Each row was made from one walk, in order. Every step used is in the known rows, and no mark comes twice. Write each row's walk.
Known rows:
m-q-r-p-g: [ -2 -11   5  -2  -1   5   3  16 -26 -13  -2  14   6 -17   4 -27   4  30
   4   3  20   6  -4   1  -8  13   1  19  -7  14  -7  -6  10   0 -17]
p-z-f-g-y-a: [ 15 -10   6   9  -2  -4  22 -10  -1   6  -3   8  21  -2   0 -12   1  -2
 -28  11  -1  -3  24 -19   3   4 -27 -22  15   6  33   5  -4  17  -5]
f-z-p: [ -3 -10 -22 -10   8 -15   9 -17   6   3 -10  21   9 -25  -1  12  14  12
   6   1  30  -7   3  14  29  10  -7  -5   8   5 -13  11 -15  -7  -6]
m-q-r-p-z-f: [  1 -19  -8  11  -1  -5   6  12 -27 -11 -16  10   4 -25   4 -41   5  38
 -16   9  19  -9   1  -6   3   7  -7  -1 -16  15  -8  10   8   7  -6]
f-z-p-r-q-s: [  4 -18 -26 -10   3   0   9 -26   4   5  -2  18  -4 -23 -14 -35  17  22
   0   1  34  -5  13 -15   5  27   8  -5  18  11  10   7  -8  11 -23]
r-p-z-f-g-y: [ 12  -7  22  12  12  -6  23   2 -28   5 -13  16  14 -10  -6  -8  15  -5
 -19 -14  14   3  29 -17   3   1 -15   6   3   7  29  14   7   2  -8]
s-y-a: [ 11  13  -3 -11 -20   1  -6 -12  -1  -2 -10  26  24   0  16   8 -15 -27
 -14   2   4  -8 -20  14  -3  14 -28  -3  15   2  -9  -9 -11  18  18]
z-f-g-y-a-h: [ -3  -7   2   8  11   8  19  -7  -3  -6  14  16  31  -7  11  -8   3 -16
  -2  -2   5  -4  22 -14  10  16 -36  -3  18  12  27 -12  -7  12 -10]
a-y: [-11  -1  -2   0   5 -10   3  -7  -6 -19 -25   3  20  -1   1  11 -13  -2
  -4   0  22   1 -15  21   4  10 -21  16   6  18  -6 -21  13  -9  17]
p-z: [ 11 -13  -5  -1 -16  -3   5 -20   5   2 -31   8   1   2  -3  -9  -5  -1
 -16   9   6   3 -18  13   5   4 -12 -10  -8  10  -1  -2   2  -6   2]
z-p-r-q-s-y: [  3  -4 -13 -15 -22  -4  -3 -14 -17   4 -10  22  -2 -10  -6 -28   3 -11
  -6   3  22  -2   4 -15 -10  40 -12  -6  22  10  16 -11   5  17 -11]
q-r-p-z-f: [ 13 -18   3   3   4  -1   7   8 -22  -6 -16   4  -1 -10  13 -26   6  24
 -18   4  20  -4 -11  -3  12  -2  -4   3  -3  10  11   8  14   1  -6]
a-h: [ -7 -10  -8  -2  -3   8   1 -16   4 -11 -14  16  11  -2   8  -5  -3 -16
   8  -4  13   2 -19  20  13  15 -23  11  -5  16  -7 -20  -1 -13  -2]
z-f: [-10 -15 -11   1   3  -6   0  -6 -18  -4 -17   6   4 -11  13  -6  11  -5
   1  10  15 -17  -8  -4   7   6 -24 -10  -7  14  -4 -12   2   7   9]
f-z-p-r-q: [  2 -18 -29 -12   6  -2  10 -28  11  -3 -10  23  11 -33 -18 -21  18  19
  -7   2  31 -13  15   4  20  29   3  -8  12  15  -6  17 -12  12 -10]
r-p: [  5  -5   6  -3  13   3   5   0 -19  -3 -16  24  11  -1   1   4   7  -4
   2 -18  20  -3 -15  22   8  -3  -8  22  -2  15 -12  -5   0  -4   5]
m-q-r-p: [ -1  -6  -4  -3   6   4   6  16 -23 -11 -12  20  13 -19   2 -16  -4  27
   2  -6  25  -4 -17  18   1   6   3  23  -9  17 -20  -6  -1  -6  -4]
g-f-z-p-r-q: [ 15 -20 -22  -8  13   9   8 -19  15  -8  -8  26  12 -31 -16 -18  17  11
 -12  -9  27  -3  22 -22  20  34   0  -7  13   8  15  18 -10   6 -10]
p-g-f: [ 10 -13  11  -3  -5  13  -4  -2  -5  -6  -9   8   0   4   9  -2   5 -14
  -2  -1   4  15  -2 -26  -5  16 -20  -1  -2   3  24 -14  10  -5  -7]
z-f-g-y: [ -7  -6   9   1   8  -6  17  -1 -23   3 -10   8  14 -12   3   8  10 -17
  -2  -2  14  -6  17 -19   1   7 -23  -4   3   9  25  -8   0   2  -4]
q-r-p-g-y: [ 11  -2  23 -11   6   9   9  13 -31   5   0   5  -1   8   2  -9 -11   8
  -2  -8  26  24  -9  -8 -11  13  -1  28  18   8  32 -12  18 -16 -20]
f-g-y-a-h: [  5  -1   7  -1   5  13  22 -12  10  -3  10  22  34   2   2   4 -11 -19
  -2 -10   5   9   9   8   9  14 -27   9  22  10  22 -15 -12  -1 -12]
s-c-a: [-14  -4 -22 -21  15   9 -10   0  -3  -8 -27  33   2   0   8  10   1 -21
  -8  -7  12   9 -22  34  19  19 -11  -3   8  -8 -21  -9   0  -8  25]
f-z-p-g-y-a: [  7  -5 -10  -7   6  -7  13 -18   5  13  18  15  15  -9  -7  -1   3  16
  -4  11  20  12  26 -11  12  22 -16 -13  36   0  23   7 -11   3 -21]
f-g: [  2  -8   6  -7   1   0  15  -6   0  -5 -17  17  18 -11   5  15  11 -13
   4  -4   9  -6  -4  14   9  -2 -12   4  -2  10  -1  -5  -7   2  -2]
q-r-p-g: [ 10 -10  16 -11   4   9   4  12 -21  -7  -2   9  -1  -1  12 -11   4  15
   3  -1  22  10 -18   4   1   5   1  23   8  11  10  -7  15  -3 -17]
z-p-r: [-12 -17 -26 -19  -5  -6   6 -13  -9  -3 -20  10  14 -16  -4  -3   2   2
  -4  16  22  -7   9  12  18  18 -12 -22   3  21   7  -6   4  -2 -15]
m-q-r: [ -9 -12 -17  -9 -10   2   3   3  -9 -11 -18   8   9 -19   5 -15 -12  23
   2  13  18  -5 -23  13   0  12  -5   2 -12  14 -17 -14  -4  -7  -5]
g-h: [ -1 -19   4  -7  -6  13  10 -17   3   4 -11   9   1   0  12   2   1  -9
  -7   3  15  10 -22  -3  -1  10 -15   2  -2  10  11 -15   1   8   3]
y-a: [  8  -9 -10  -5  -1   7   4 -12   8  -2  -8  15  19   4   6   0  -7   0
  -7   7   5  -8 -20  21   6   2 -20  -6  10  11  -8 -14 -12  11   6]
c-s-q: [-14 -15 -19 -20 -12   2  -7 -13 -16  -2 -23  33  -6  -7   8   4  -1 -20
  -3   0  13  -5 -20  25   0   6 -13 -15   1   9  -6 -36   3   8   0]
c-a-h: [-17 -10 -20  -8   6   8 -11  -6   8 -14 -18  29   6  -9  10  -7   3 -10
   7  -7  13   1 -17  42  21  15 -26  12  -4   5 -13 -21   5 -15  10]
f-z-p-r: [ -9  -9 -33 -20   1  -7   9 -25   3  -3 -13  14  17 -34  -2  -1   7  10
  -4   7  33  -9  17   7  26  16  -1 -19   5  12   2  15  -9  -1 -16]
m-q-s-y-a-h: [ -5  11 -14   3 -28   8  -5 -11  -8  -9   8  31  20  -7  16 -30 -17 -14
   1  -1   6   2  -6  -4 -17  31 -35   4   7   6  -9 -24 -10  14  -2]
c-s-y: [-18  18 -11 -24 -21  -7   1 -13 -25  -7 -26  38  11 -14  21  21 -12 -43
  -8  -4  18  -7 -20  13  -6   9 -17  -6   6   5   8 -24   9   2  11]
q-s: [  0  -7  -3  -5  -7   3   2  -9 -11   7 -14   6  -9  10   9  -8  -3  -5
   8   0  16   3 -22  -1  -9   3 -10   4   1   7   6 -25   1  -6  -8]

Which walk is each row?
[ 10  -7   6 -12  12   8   6  11 -17  -6 -12  15   7  -3   9  -1  -4  12
   2 -12  26   0 -29  21  10  -2   4  26   6  12  -3  -6   5  -9  -5] | q-r-p
[  4 -24   2  -3   0  -2  -1   3  -5  -1  -2  11   0  -1   1   3  15  -1
   3   6   9  15  15 -23  14  23 -21 -11   9   4  28 -10  10  -8 -18] | z-p-g-f
[  5  11  -6  -7 -20   8  -6 -16   6 -12  -1  32  29  -1  20  -1 -17 -32
  -7  -3   5  -1 -18  17   4  25 -37   4  15   6  -7 -15 -10  11  12] | s-y-a-h
[ -7 -11 -25 -21  10  23 -10  -9  -4  -5 -19  30 -12   2  -4 -36   3 -10
 -16  -6  15  10 -13   7  -5  36   2  -2  18  -2   2 -15   8   9   7] | p-r-q-s-c-a
[ 10 -23  -6 -19 -15   9 -13   2  -3  -2 -18   8 -11   1  10  -9 -11   5
  -2   6  14   2 -36  21   3  15  -6   0   3   5 -14 -23  -4  -1  -3] | s-q-r
[ -6 -14   2   0   7  -5  12  -2 -14  -8 -12  11  14 -20  15   5  24 -10
   3   4  10 -20   9  -7  11  -1 -21  -6  -6  11   4  -4  -2  14   1] | z-f-g
[  1  13 -10  -2 -28   0  -4  -5 -14   1  -1  26  15  -6  13 -20 -16  -7
  -7   5   6  -4  -9  -7 -26  21 -26  -5   7   3 -10 -18 -12  21   4] | m-q-s-y-a
[ 12 -15  16  12  10  -6  18   2 -18  -7 -15  20  14 -17   4 -11  28   3
 -14  -8  10 -10  21  -4  13  -7 -13   2  -8  11   8  17   5  16  -4] | r-p-z-f-g
[  8   0  -3  -5   1   6   9 -12  -2  11  -6  11  20  13  -4   3 -21  -8
 -12   2   9   4 -12   8  -4  10 -21  -4  21  10  13 -17  -9  -1   4] | g-y-a
[  4 -18   3   7  -6  -9  14  -9  -4  -5 -20   7   9 -17   8 -10  21  -3
 -14  12   3 -11  13 -10  11  -1 -20 -19 -10  10  11   9   3  14  -3] | p-z-f-g
[ 23 -11   8  -6  -2   5   8   3  -7  -4 -21  10   2   0   3 -15  -8  20
 -17  -4  20   8 -24  17  10  -2   6  14   1  10   4   5   9 -10  -8] | q-r-p-z
[  2   1  14  -8   2   1  21  -6 -10   7 -14  14  17  -2  -5  19  -3 -21
  -1 -10  13   7   6   2   0   7 -13   8   8   8  20 -10  -5 -11  -6] | f-g-y
[ -3 -25  -3  -9  -2  -2  14 -21   8   7  14  13  -4 -21  10  -1  25  14
   0  12  26  18  15 -22  14  23 -10  -7  11   3  22  10   0  13 -20] | f-z-p-g-h
[ 10 -12 -15  -7  14  -3   6  -8  10  -1  -6  23  12 -23   0  15  15   4
   1 -12  27   2  11 -11  30  15  -9  -4   8  -2   8  11 -14 -13  -7] | g-f-z-p
[  2  -4   3   2  -7  14   6 -16   1  -1  15  10  16  14   2 -17 -15 -12
  -3   6   4  21   3  -6  -6  27 -32   4  22  11  27 -24   3  -4 -15] | p-g-y-a-h
[ 16 -20   6 -14   2  12 -10  14 -17  -3 -12  20  -5   1   6 -10  -3  10
  -3 -15  20   3 -30  26   5   8   0  20   6   7 -18 -14  -2   1  -3] | s-q-r-p
[ -8  14  -6  -4 -31  -5  -7  -4 -28   0 -17  23   2 -12  10 -15 -10 -16
   0  -1  15   0 -11 -10 -26  23 -21   4  -7   4 -10 -20  -4   5   3] | m-q-s-y
[ 14  -5   4  -4   1  12   1 -11   6  -7  -4  14   3 -14  10   0  10  -5
  -3 -10  16  13   6 -30   3  14  -9   4   0  -5  18   7  -2  -6  -8] | p-g-f-z
[-12  -4 -18 -20  12  11 -11   1  -9   1 -18  27 -13  11  13  -2  -1 -17
  -2  -9  15  16 -24  17   5  17  -7   0  15 -12  -6 -20   4 -10  10] | q-s-c-a
[ 17 -18  15   2   8  -1  18  13 -16 -12 -11  11   9 -19  14 -16  19  19
 -14  -2  16  -6   7  -7  17  -8  -2   7  -1   9  17  15  10   9 -14] | q-r-p-z-f-g
[  0 -26 -20  -9  -3   1   6 -16  -6   6  -7  12  -7  -6 -16 -36  11  14
   1   9  23  -3   5  -9  -1  29  -2  -9  16  19  17 -15   4  11 -23] | z-p-r-q-s
[  5 -14 -10  -7  -9  15   3 -21  -6   1 -15   8  -8   1  -8 -41   0   0
  -5   2  17  -2 -12 -11 -19  21   0   2   6  18  13 -18   4  12 -13] | p-r-q-s
[  8 -14  -3  -5   6  15   1 -13  -6   4  -9  22 -13  17  -4 -22   3 -15
  -3 -11  13  13 -28  -9  -9  30   0  10  19   2  -8 -16  -4   6   5] | r-q-s-c
[-23   3 -14 -13  20   1 -10   6 -10 -17 -19  18   1  10  10   3 -12 -11
  -7 -12  23  22 -17  22   5  23 -12  15  24  -7  -2 -25  19 -14  23] | q-s-c-a-y
[ -2 -15  -6 -24   3   9  -3  10 -28  -7 -14  35  -4  -8  13  -2  -4   1
  -4 -14  26   0 -28  28   5   0   5  11  10   9   0 -29   9   3 -10] | c-s-q-r-p
[ 11 -26  26  11   7   5  26  -4 -11  -3  -2  18   8 -16  12 -14  32   0
 -23  -7  12   5  20 -24   8  -2 -14   3  -7   9  28  17   9  28  -6] | r-p-z-f-g-h
[-24   3 -17 -14  23  -2 -10   3  -3 -26 -28  24  17   0   5  17 -11 -15
 -15 -10  20  15 -16  39  18  25 -17  11  19  -1 -17 -16  15 -12  36] | s-c-a-y
[  5  -7  16  -1   6   5   3   1 -23  -3  -6  19   4   2   2  -7  14  -1
   3  -7  15   7  -2   6  -4   5 -10  20   0  13   0  -6  11   3  -7] | r-p-g
[  3 -11 -25 -17   7   4   8 -15   6  -8 -10  17  17 -30   0   2   7   2
 -10  -5  29   1  26 -19  26  22  -4 -17   5   4  22  14  -8  -6 -16] | g-f-z-p-r
[ -1  -5  -6  -9   3 -14  11 -17  -7  14   3  11   2 -15  -9   5   8   7
   2   4  30  15  23 -15  10  26 -11  -4  20   1  22   6  -3 -14 -22] | f-z-p-g-y
[ -7 -33   4  -7  -8  -1  10 -11  -3   8   8   7  -8  -3   8  -2  20   6
   0  20  15  20   6 -18   6  24 -19 -10  10  10  28 -11  13  12 -20] | z-p-g-h
[ -3 -22 -23 -16   5   8   4 -16 -11   2  -6  19  -6   3 -13 -28   6  -5
  -9   4  22   9   3 -14   6  43   3 -14  27   9  10  -9   2  10 -17] | z-p-r-q-s-c
[ -9  18 -14 -22 -17  -1   1 -16 -12  -5 -12  41  25 -10  23  15 -16 -35
 -16   1  10  -9 -17  16  -5   6 -22 -14  20   3  10 -24   0  20  12] | c-s-y-a
